Each row comes from the steps of one walk. Every step used is in the known rows, and no mark comes twice. Write the walk behind each row, first mark first.
Known rows
nemi-vuvod: 10.6,8.5,12.2,13.1,5.3,2.3,-1.4,10.6,-1.3,5.5,-3.2,9.9,-2.9,3.4,0.1,-6.0,-5.5,1.2,-7.6,0.7,0.6,0.6,-0.8,4.8,1.1
tumo-furo: -3.0,-1.6,-8.6,15.6,-5.0,6.8,15.6,-2.8,-0.4,-0.6,3.1,-5.9,-3.4,-16.3,3.8,8.7,8.1,4.5,0.5,-4.1,-4.2,-0.2,-1.3,-8.3,3.8
nemi-tumo-furo-gega-vosor: -8.4,19.5,-0.8,37.7,0.4,23.9,55.1,2.2,-1.6,10.5,-26.4,-16.0,-37.1,-41.1,-4.7,9.8,-1.9,7.1,7.0,13.1,0.5,0.9,-13.6,-18.8,23.3
vosor-gega: -0.5,0.9,4.3,10.3,16.8,6.2,-2.2,-8.1,0.3,8.3,-11.0,-7.5,9.9,-2.4,-5.2,4.7,-10.5,-3.6,-3.8,-3.8,1.8,-0.6,-5.8,0.3,3.1
vosor-regifi-dipe-nemi: 18.7,18.8,-15.4,-14.2,7.6,-3.6,-32.0,4.5,9.9,0.8,-19.9,-6.5,-33.9,12.9,11.6,-11.8,-24.0,8.1,4.3,0.3,-9.0,9.0,9.6,14.7,-5.2
tumo-furo-gega: -7.6,-1.6,6.5,29.6,-3.7,14.3,23.9,3.9,3.0,0.4,-8.6,-14.3,-18.7,-28.1,-3.6,8.7,4.8,7.6,4.7,-2.8,-5.5,-1.8,-9.0,-12.9,13.9
tumo-furo-gega-vosor-regifi-dipe: -2.4,13.4,-11.7,17.2,8.5,18.3,3.3,-0.8,0.2,3.2,-49.1,-13.7,-54.7,8.2,4.4,10.8,-24.5,16.1,6.0,7.0,-12.1,3.6,-4.1,-9.9,5.5
mevoz-gega-furo: 8.2,-3.6,8.9,-5.2,3.9,5.8,9.8,-13.4,-1.3,-12.2,0.1,-12.1,8.7,10.4,-2.9,7.4,3.9,1.4,-5.5,-1.5,-0.9,2.8,-5.3,-8.9,3.5
furo-gega-vosor-regifi: -3.8,13.4,2.0,17.4,14.0,10.7,10.2,2.9,-2.3,4.0,-36.3,-7.8,-56.0,10.9,-5.3,5.3,-20.6,6.6,5.4,12.9,-4.7,0.9,-10.4,-3.2,9.7
mevoz-gega-vosor-regifi-dipe: 7.9,7.2,-11.6,-9.9,13.6,11.2,-14.3,-12.3,-2.7,-0.1,-50.1,-2.7,-36.2,47.7,1.0,-0.7,-35.6,5.8,1.7,16.1,-7.7,7.0,3.3,-4.9,7.5
dipe-nemi-tumo-furo-gega: 5.6,24.3,1.4,34.8,-4.7,16.1,43.6,11.6,10.9,6.8,-5.4,-22.8,-35.4,-63.9,-1.2,-4.7,3.6,6.8,9.6,3.5,-2.2,3.4,-9.5,-7.1,26.2
vuvod-nemi-tumo-furo-gega: 6.1,21.5,16.0,34.4,0.1,26.0,52.6,15.5,11.3,1.5,3.7,-13.3,-29.8,-48.5,-3.1,2.9,6.3,3.3,1.1,6.7,-0.9,9.3,-11.1,-17.7,19.6
gega-vosor-regifi-dipe-nemi-movomi: 11.0,37.1,-27.4,8.0,18.1,5.5,-17.0,10.0,-2.5,5.3,-30.9,-8.3,-47.1,17.2,11.3,-5.8,-18.6,4.4,8.6,15.0,-12.6,7.2,6.8,7.7,-5.1
vosor-regifi-dipe: 7.6,7.0,-10.6,-14.6,6.3,1.9,-28.6,-1.8,6.3,-0.3,-23.7,2.4,-15.1,28.4,8.8,-3.0,-26.9,7.0,0.9,-3.3,-5.9,6.6,10.2,4.5,-12.3
vosor-gega-furo: 3.9,4.0,7.3,3.2,19.8,4.9,1.8,-13.4,-0.8,-0.3,-1.5,-16.2,17.7,-3.4,-1.3,15.8,-1.3,0.8,-9.6,-11.6,2.3,0.9,-9.2,-0.3,-9.0
regifi-dipe: 3.6,0.7,-4.9,-15.0,-1.0,0.9,-23.2,-1.0,3.2,1.4,-15.9,0.2,4.1,13.2,6.0,-2.7,-12.3,4.8,0.2,-1.6,-3.0,3.1,7.8,2.0,-8.0
movomi-nemi-tumo-furo-gega-mevoz: 6.9,22.1,6.1,61.2,10.1,27.1,70.2,0.5,6.1,-14.3,-20.5,-23.3,-3.8,-41.6,-3.5,0.5,-16.3,-0.1,11.0,-1.3,1.8,-2.6,-14.9,-17.0,23.4
mevoz-gega-furo-tumo-nemi: 26.0,-4.7,-4.3,-3.2,3.9,6.6,33.1,-13.5,-7.6,3.8,9.9,-3.4,29.7,16.9,0.7,13.3,10.8,-2.0,-6.9,-18.7,-2.5,5.9,-5.4,-6.9,-1.6
vuvod-nemi-tumo: 12.4,23.3,10.0,4.8,4.1,11.7,27.7,12.9,8.7,2.0,12.5,1.2,-10.3,-20.1,0.2,-6.3,1.1,-3.9,-3.7,9.2,4.6,10.1,-2.5,-4.8,5.5
movomi-nemi-vuvod: 15.8,18.9,7.7,27.9,10.8,1.2,18.9,12.7,1.3,3.1,-1.5,9.3,17.2,8.7,4.7,-17.4,-14.9,-3.5,-9.9,2.0,1.1,-1.1,-0.7,8.5,-2.9
vuvod-nemi-dipe: 16.1,3.7,24.8,-20.8,10.7,1.7,0.7,2.1,7.0,-3.1,16.2,5.6,-11.5,-4.8,1.0,0.1,6.9,-4.1,-11.8,13.7,-1.9,13.6,-3.7,4.2,-3.8
nemi-tumo-furo-gega-vosor-regifi: -4.1,24.5,-7.4,36.5,8.2,24.5,50.5,1.9,1.0,8.5,-33.7,-13.0,-56.3,-26.1,-1.8,8.9,-16.7,9.6,7.2,12.0,-2.1,4.2,-11.1,-16.3,19.2
regifi-dipe-nemi-tumo-furo: 13.5,25.8,-18.0,5.2,-6.0,9.5,12.3,3.9,10.4,7.8,-10.1,-13.5,-16.1,-39.7,12.5,-8.1,-6.1,8.5,5.7,1.1,-3.9,9.2,6.0,-0.6,8.1
regifi-vosor-gega-furo: -4.3,-4.8,8.5,-5.8,27.7,8.4,0.3,-22.2,-4.0,1.2,-7.7,-17.0,29.1,0.9,-2.3,40.1,1.1,1.9,-12.1,-2.7,7.5,-5.2,-10.6,1.0,-14.4
gega-furo-tumo: 12.4,-4.8,-3.0,-6.0,-2.9,0.8,20.1,-8.2,-2.5,-7.1,14.7,-6.8,26.8,-2.9,4.4,17.1,18.6,5.0,-6.3,-13.6,-2.2,2.7,-7.6,-6.4,-16.8
vosor-regifi-dipe-nemi-tumo-furo: 17.4,30.7,-24.0,4.7,1.8,10.2,8.7,2.7,13.5,5.6,-17.5,-11.5,-35.1,-24.7,15.0,-8.2,-20.3,10.9,6.2,-0.3,-6.6,12.6,8.7,1.4,4.0

Write each row's walk
-8.9,-6.2,5.9,1.6,24.9,9.4,-4.6,-16.8,-2.6,9.9,-17.3,-7.7,20.6,1.4,-6.2,29.2,-7.9,-2.0,-5.9,5.6,6.8,-6.4,-7.5,1.7,-1.8
regifi-vosor-gega
18.6,14.8,-10.5,23.7,25.0,12.3,32.6,-4.2,-10.2,16.3,15.2,-7.4,48.5,-0.8,3.4,22.0,15.7,-7.8,-7.7,-28.1,-2.1,3.5,-6.9,-4.3,-16.3
vosor-gega-furo-tumo-nemi-movomi
-0.9,22.9,1.0,50.0,1.1,20.2,67.3,5.9,9.7,2.9,-7.8,-15.1,3.1,-44.0,0.6,-6.5,-8.1,0.7,3.4,1.2,1.0,0.7,-7.5,-13.7,15.8
movomi-nemi-tumo-furo-gega
6.4,21.2,4.4,20.2,10.9,10.9,11.5,19.6,0.9,-4.1,19.4,0.5,-4.2,-2.8,1.2,-1.9,13.6,-6.9,-1.0,7.2,-4.6,6.3,-0.5,-6.0,-3.4
vuvod-nemi-movomi
14.8,1.5,7.5,-21.1,10.8,-4.2,2.4,-5.4,-2.0,15.2,7.7,12.7,4.2,3.0,4.1,1.6,0.2,-6.0,-8.5,-4.5,1.2,8.8,3.2,12.1,-4.5
tumo-nemi-dipe
22.8,-5.9,1.6,-18.8,4.9,-1.6,20.1,-8.1,-3.4,16.7,12.9,13.6,22.5,0.8,3.9,8.0,10.1,-5.3,-8.7,-10.6,-1.2,10.4,-1.4,6.2,-8.2
furo-tumo-nemi-dipe
-5.0,12.1,6.6,34.4,-5.4,21.1,46.6,5.2,6.8,5.6,-10.1,-14.3,-16.8,-48.4,-3.7,3.6,1.5,5.8,5.6,0.0,1.2,1.7,-8.1,-17.4,20.3
nemi-tumo-furo-gega
14.4,31.7,-21.9,10.9,19.7,12.2,-12.1,1.7,-3.0,1.7,-39.9,-11.4,-47.2,28.6,4.6,-10.2,-23.9,1.7,9.3,21.5,-13.7,8.3,4.8,-0.4,11.0
mevoz-gega-vosor-regifi-dipe-nemi-movomi
-0.7,-8.7,10.6,12.7,33.7,16.7,-1.8,-23.7,-6.5,-7.0,-30.1,-16.1,15.3,4.9,-10.4,36.4,-16.6,-3.0,1.8,3.6,7.5,-9.5,-14.6,-1.8,6.8
regifi-vosor-gega-mevoz
9.3,5.7,9.8,-4.9,10.8,-4.1,17.1,-7.2,5.2,-1.8,5.8,4.1,20.3,-0.5,4.4,-10.3,-7.5,-6.6,-10.0,8.3,0.1,5.4,0.8,8.2,-7.6
movomi-nemi-dipe
16.2,-11.5,2.8,-2.9,-1.9,8.2,25.8,-16.1,-2.8,-10.7,5.6,-10.2,25.8,9.1,-3.1,13.1,12.8,2.1,-5.3,-7.6,-3.7,3.9,-9.4,-14.4,-0.6
mevoz-gega-furo-tumo
18.0,0.0,-13.0,1.5,0.4,1.0,23.1,0.4,-5.9,16.5,9.7,9.5,21.2,6.9,3.6,7.3,7.3,-3.5,-1.7,-17.3,-1.7,2.9,-0.6,2.0,-4.9
furo-tumo-nemi
3.0,10.5,11.6,46.7,3.6,28.4,49.9,-1.3,3.1,-11.2,-22.3,-22.7,-21.9,-46.6,-7.8,11.2,-7.1,4.5,13.2,-2.2,1.8,-0.9,-15.4,-20.9,28.1
nemi-tumo-furo-gega-mevoz
28.4,8.6,-0.5,14.6,5.7,3.3,23.2,11.3,-7.0,21.1,6.8,19.3,17.4,9.5,3.7,0.3,2.1,-2.5,-9.7,-17.1,-0.9,3.9,-2.0,6.4,-3.9
furo-tumo-nemi-vuvod
5.7,19.0,-12.1,20.0,11.5,5.0,14.3,11.8,-8.4,15.3,10.9,7.2,12.1,5.2,4.2,0.3,7.0,-9.2,2.4,-11.1,-1.3,1.2,7.0,2.1,-3.9
tumo-nemi-movomi
13.4,22.3,6.9,46.6,4.7,23.5,46.5,4.4,7.2,-10.6,-18.4,-31.0,-41.6,-62.2,-5.4,2.8,-5.1,5.8,16.8,2.1,-1.7,1.0,-16.7,-10.7,33.7
dipe-nemi-tumo-furo-gega-mevoz
12.5,-3.4,1.5,4.7,13.6,7.2,18.6,-15.0,-2.3,0.2,4.2,-14.2,35.5,-5.0,-0.8,22.1,8.1,1.5,-10.0,-17.5,-0.4,2.2,-13.0,-6.3,-12.2
vosor-gega-furo-tumo
14.7,-4.8,-4.1,-5.0,28.1,9.0,22.9,-21.5,-9.7,17.8,1.9,-7.9,50.9,7.7,1.7,46.0,9.3,-1.5,-13.6,-20.5,5.8,-2.1,-11.6,2.3,-18.5
regifi-vosor-gega-furo-tumo-nemi
13.7,12.0,-18.3,22.0,5.4,7.2,30.2,8.2,-9.5,16.0,16.0,9.2,29.1,3.2,4.2,6.8,16.8,-8.3,2.0,-17.3,-4.4,2.3,2.4,-3.5,-7.4
furo-tumo-nemi-movomi
13.4,21.2,21.6,46.1,9.7,33.4,54.9,9.1,7.7,-15.2,-9.3,-21.5,-33.8,-46.8,-7.7,10.5,-1.8,2.6,8.7,4.3,-0.2,5.6,-18.5,-21.1,27.5
vuvod-nemi-tumo-furo-gega-mevoz
33.6,11.5,2.5,6.8,8.4,2.1,27.0,6.0,-8.7,12.8,15.9,10.4,26.9,8.9,7.8,11.4,11.8,1.9,-15.4,-25.2,-0.5,4.7,-5.6,6.0,-16.6
gega-furo-tumo-nemi-vuvod
18.7,-10.9,10.4,-25.5,32.4,6.4,19.9,-30.4,-7.0,17.9,5.5,-2.9,52.2,1.8,2.4,47.0,11.2,-3.5,-20.8,-13.3,5.9,5.0,-11.9,7.3,-22.3
regifi-vosor-gega-furo-tumo-nemi-dipe
9.7,6.7,-9.9,15.3,33.2,15.6,30.8,-13.3,-13.0,18.4,8.7,-8.0,58.9,4.0,2.2,46.7,17.5,-6.2,-9.9,-19.8,3.1,-2.6,-8.7,-2.9,-22.3
regifi-vosor-gega-furo-tumo-nemi-movomi
14.4,37.8,-30.6,8.3,7.1,12.7,15.6,0.6,4.7,10.5,-35.0,-13.8,-55.8,-17.0,13.9,-2.7,-22.9,12.5,7.0,13.2,-7.4,11.4,3.7,0.3,7.4
gega-vosor-regifi-dipe-nemi-tumo-furo
27.2,-4.3,3.9,-26.8,7.7,-3.1,24.1,-13.3,-4.5,8.8,22.8,5.0,30.5,-1.2,7.7,19.2,18.7,-1.2,-14.9,-18.3,-0.7,11.5,-4.5,5.7,-21.0
gega-furo-tumo-nemi-dipe
0.0,1.4,-1.0,5.2,6.9,9.6,14.0,-10.6,-9.3,-0.5,-26.2,-5.2,-21.4,19.8,-7.9,1.9,-9.2,-1.6,1.0,20.5,-2.0,0.5,-7.3,-9.3,19.6
mevoz-gega-vosor
27.0,-2.1,9.1,-16.9,23.9,2.9,21.7,-21.0,-4.4,15.6,12.2,-2.0,40.9,-2.7,2.6,23.7,8.9,-4.7,-19.1,-21.8,0.9,11.7,-10.5,5.9,-16.9
vosor-gega-furo-tumo-nemi-dipe
6.2,33.1,-9.6,23.1,0.1,19.6,27.6,8.0,5.3,11.9,-38.4,-24.6,-52.7,-42.6,3.9,-2.1,-11.4,13.1,10.1,15.7,-5.8,6.5,-7.3,-6.8,21.3
regifi-dipe-nemi-tumo-furo-gega-vosor
6.1,24.0,-10.0,20.6,6.4,1.3,2.4,14.3,0.3,0.7,9.7,-9.0,-10.4,-19.5,3.7,-8.6,11.4,-3.8,7.7,4.2,-5.8,1.5,1.8,4.7,3.9
dipe-nemi-movomi
33.2,11.8,6.6,17.1,25.4,8.1,24.8,-1.3,-8.5,20.2,5.0,3.2,37.2,6.5,2.4,15.8,1.3,-1.7,-19.2,-28.2,1.6,4.4,-11.4,6.0,-13.2
vosor-gega-furo-tumo-nemi-vuvod
